Each row comes from the steps of one path. Every step used is in the known rows, and no mark comes twice. Write the path behind each row, first mark first.
Known rows
B-S-G-M: [ -6  -9   6   6   6 -15   9 -15   5  -6  10   9  -6  -5 -11   6  18   0
  -3  -1   8 -16   8   1   9  15]
X-M-R-S: [ 17   2   1  -9   3  11  -5   7  -1   3  -3   8   0   4   9  -5   9  -3
   2   2   3 -28  17  -1   6   9]
V-S-T: [  2  -6  -1   1  -5   5  -4  -5   4  -4  10   9 -12   4  -3   2   0   1
   1  -2   2 -15   2 -42  -3  17]
V-S-G-M-X: [ 21  -6   5  -8   7  -4   2  -7   3  -5   8   7  -8   2  -7   7   9  -1
   2   2   6 -28   5 -19  14  18]
X-S-Y: [ -8   1  -1  -4  -3 -10  -7  -9   1  -2   7   1  -9   5   1  -7   6   1
  -4   2  -1 -14   7 -37  -6  12]
Z-S: [ -3  -9  -1  -3  -2  -6  -5  -9   2  -4   1   4  -4  -1  -3   2   8  -4
   1  -1   2 -15   1  -4 -12   0]
X-M: [  0  -6   0   1  -1  10   5   9   0  -6  -6   3  -8   5   1   3  10  -4
   7   2   0 -18  13   0   5   6]
M-X-S-T: [ -6   1   0  -6  -3   0  -7  -2   3  -3  14   0 -10   4   2   1   4   1
  -1   3   0 -29   6 -54   5  19]
X-M-B-S: [ -6 -20  -1   7   2   5  -4 -14  -3  -3 -11   7  -6   0  -2   3   7  -2
   3   1   5 -32  12  -2  -1 -19]
G-M-B-S-E: [ -5 -20  -1   8   4  -2   1 -20  -7  -5  12  11 -11   1  -4   4  13   1
   6   0  11 -25   8   7  -4  -9]
R-M-X: [ 13  -5  -2  -6   7  21  -2   4   5  -6  -1  10   0   9  -2 -11   7  -3
  11   3   5 -29  11 -19  10   0]
M-R: [ 31   0  -2  -4   2   2  -7   4   4   0   9   3  -7   6   7   0   9  -5
   5   1   5 -27   8  -1  -2   8]
S-G-M: [  2  -2   6   1   4 -14   9  -8   6  -7  13   6  -6  -1  -8   5  19   0
   1   0   7 -13   8   1   8  19]
E-S-G: [  1   6   5  -2   2 -17  -8 -18   1  -3  17  12  -4  -2  -4   3  11   2
   7  -1   4 -13   9 -27   3  21]
Y-S: [  1 -10  -2  -2  -1  -8  -3 -19  11  -1   0  13  -7   2  -5   5   6  -1
   4   0   3 -12   6  28  -4   0]
X-M-R-S-U: [ 27  -1   0  -5   7   7   1  -5   0   2   0   9  -6   8   0  -7  12   0
  -3   1  -1 -32  17 -19   4  28]
Y-S-U: [ 15 -11  -3   1   4  -8   3 -26   9  -1   3  12 -12   7 -11   1   9   2
  -2   0  -1 -18   8   4  -4  21]
E-S: [  0   6   0   0  -1 -15  -8 -13   1  -2   2  14  -6   3   0   0   9  -3
  14  -1   3 -11  12 -30  -2   7]
Z-S-G-M: [ -2  -6   7  -2   5 -17   7 -12   5  -6  13   4  -5  -4  -9   7  18  -1
   0   0   6 -17   3  -1   3  17]
B-M-X: [  8  -2  -2   3   7  10 -11   2   5  -8  -3   9  -7   5  -5   2   7  -3
   5   3   4 -29  10 -18   9 -12]
X-S-T: [-13   2   0  -1  -6  -2  -5  -4   3  -3  14   0 -10   2   2  -1   6   1
  -2   1   0 -18   6 -43  -1  17]
G-M-B: [  8  -9  -2  -2   0  -8   0 -11   3  -3  -2   5  -7   6   0   1  15  -4
  10   1   8 -27  10   2  -2 -17]
M-X-S-U: [ 19  -2  -1  -5   3  -3  -2 -14  -1  -2   5   1 -11   6  -5  -3   8   0
  -5   3  -1 -30   7 -33   3  24]
R-M: [  0  -4  -2   2   3  21   2   3   5  -6  -1  10   3   6  -3 -17  11  -2
  10   0   5 -13  10   0   3  -4]
G-M-R-S-E: [ 13  -2   1  -5   4   3   1  -4  -7   0  18  12  -6   5   4  -3  15   0
   5   1   9 -22  12   8   1  14]

Which path is each row?
[ 12  -4   0  -6   4  13  -2   0 -10   0  14  10  -6   6   7  -2  11   0
   6   2   6 -25  14   6   2  14] -> X-M-R-S-E
[ -8   1   0  -6   0  12  -5   1   3  -4  13   2  -6   5   1  -7   5   1
   3   3   1 -30   6 -53   9  15] -> R-M-X-S-T
[ -1 -13   2   4   4  -8  -9 -25   0  -3  12   9  -4  -5  -7   2   9   2
  -4   0   8 -27   8  -5  -1  -2] -> M-B-S-G
[  7   2   5  -9   2  -6  -9 -13  -1  -3  18  -1  -4  -3  -2   2   8   1
  -5   3   3 -26   4 -18   9  18] -> M-X-S-G
[ -2   2   7  -3   4 -12   6 -10   4  -4  10  10  -1  -1  -7   0  19   1
  -2   1   7 -13  12   0  10  18] -> R-S-G-M
[  7 -11   2  -6   4 -15  -1 -24   6  -1   7   6  -7   1  -5   7  14   0
   7   1   8 -29   7  16   2  -8] -> Y-S-G-M-B
[  7 -10  -5  -3   2  17  -5  -7   2  -3  -4   7   1   8   1 -15   9  -3
  15   1   7 -28  10   0  -3 -26] -> R-M-B
[ 28  -3   0  -5   4  11  -1  13   1  -1   2  -1  -8   6   9   4  10  -5
   8   2   2 -33  11   0   5  11] -> X-M-R
[  0 -14  -2   0   0  -2   0 -20   0  -3  17  14 -12   4  -4   6   8   2
   7   0   6 -12   5  29  -6   6] -> Y-S-E
[  9  -8   2  -3   3 -11  -1 -16   3  -3   8   4  -6   2  -3   3  16  -1
   7   1   8 -28   9   1   2  -7] -> S-G-M-B
[ -5 -19  -3   7   5  12  -6 -17   1  -3  -8  12   0   1  -4 -11   8  -2
   6   0   8 -29  10  -2  -2 -26] -> R-M-B-S
[ 14  -3   4  -7   7  -7   4  -5   6  -6  11   6  -7   3  -6   7  14  -1
   3   3   6 -29   9 -19  15  19] -> S-G-M-X
[  8   1   0 -10   3   3  -6   2   1   2   3   8  -5   8   5  -9   8   0
  -1   2  -1 -25  18 -36   0  19] -> X-M-R-S-Y
[-12 -12  -2   7   2  -8  -4 -15   4  -4   3  11  -9   3  -7  -5   6   2
  -5   0   2 -15  11 -38  -7   9] -> B-S-Y
[ -2   2   7  -3   2 -16   6 -10   2  -5  14   0  -5  -4  -5   4  18   0
  -2   1   5 -15   5   0   9  18] -> X-S-G-M
[  9 -19  -2   8   7   2   2 -21  -1  -3  -6   8 -11   5  -9  -1  10   1
  -2   0   1 -34  13 -19  -1   5] -> X-M-B-S-U
[ -2  -3   0   0   4   8  -8  -6 -10  -5  16   3 -11   2   0   1   8   1
   4   3   5 -26   4  -7   4  -2] -> B-M-X-S-E
[  5  -5   2  -7   3 -11  -3 -17   2  -1   5   7  -2   2  -2  -1  16   0
   4   1   9 -28  13   0   3  -8] -> R-S-G-M-B
[ 13  -7   4  -9   8 -10   3 -13   9  -4  10   9  -7   2  -8  10  12   0
   3   3   6 -30   8  -3  15  18] -> Y-S-G-M-X
[-11   2   0   0   0   5 -11   0   4  -5  12   1 -10   3   0   1   4   1
  -1   2   0 -31   6 -53   8   7] -> B-M-X-S-T
[ 14   2  -2   2   4 -13  -2 -20   2  -2   4  13 -10   7  -7  -3  12   1
   7  -2  -1 -17  12 -42  -3  27] -> E-S-U
[-10 -16  -4   4   5   4  -6 -17   3  -3   0  11  -5   5  -5 -14   7   2
   2   0   4 -26  12 -36  -6  -9] -> R-M-B-S-Y
[ 30   0   4  -5   8  -8   2   1   6  -1  18   1  -7   1   2   5  17  -3
   4   1   7 -30   7   0   7  22] -> S-G-M-R
[ -9 -17  -2   3   3  -2  -5 -14   0  -3  -3   7 -10   4  -3  -3   6   1
   0   1   1 -28  13 -36  -5  -4] -> X-M-B-S-Y
[ -5 -21  -3   8   5  14  -2 -19  -8  -5  11  13  -6   3  -3  -6  10   2
   9  -1  10 -26   8   5  -4 -14] -> R-M-B-S-E
[ -1   5  -1   0   3   9 -11   4   6   0  11  11  -4   5   3  -4   8   1
   0   0   2 -28  14 -41   4  10] -> B-M-R-S-T
[ 10 -18  -4   8   9   8   0 -24   2  -3  -3  11  -6   5 -11 -11  11   2
   0  -1   3 -32  11 -20  -2   0] -> R-M-B-S-U
[ -3 -15   4   4   6  -1  -5 -20  -2  -4   7   6  -5  -4  -6   5   9   2
  -2   1   6 -30  10  -4   4   0] -> X-M-B-S-G
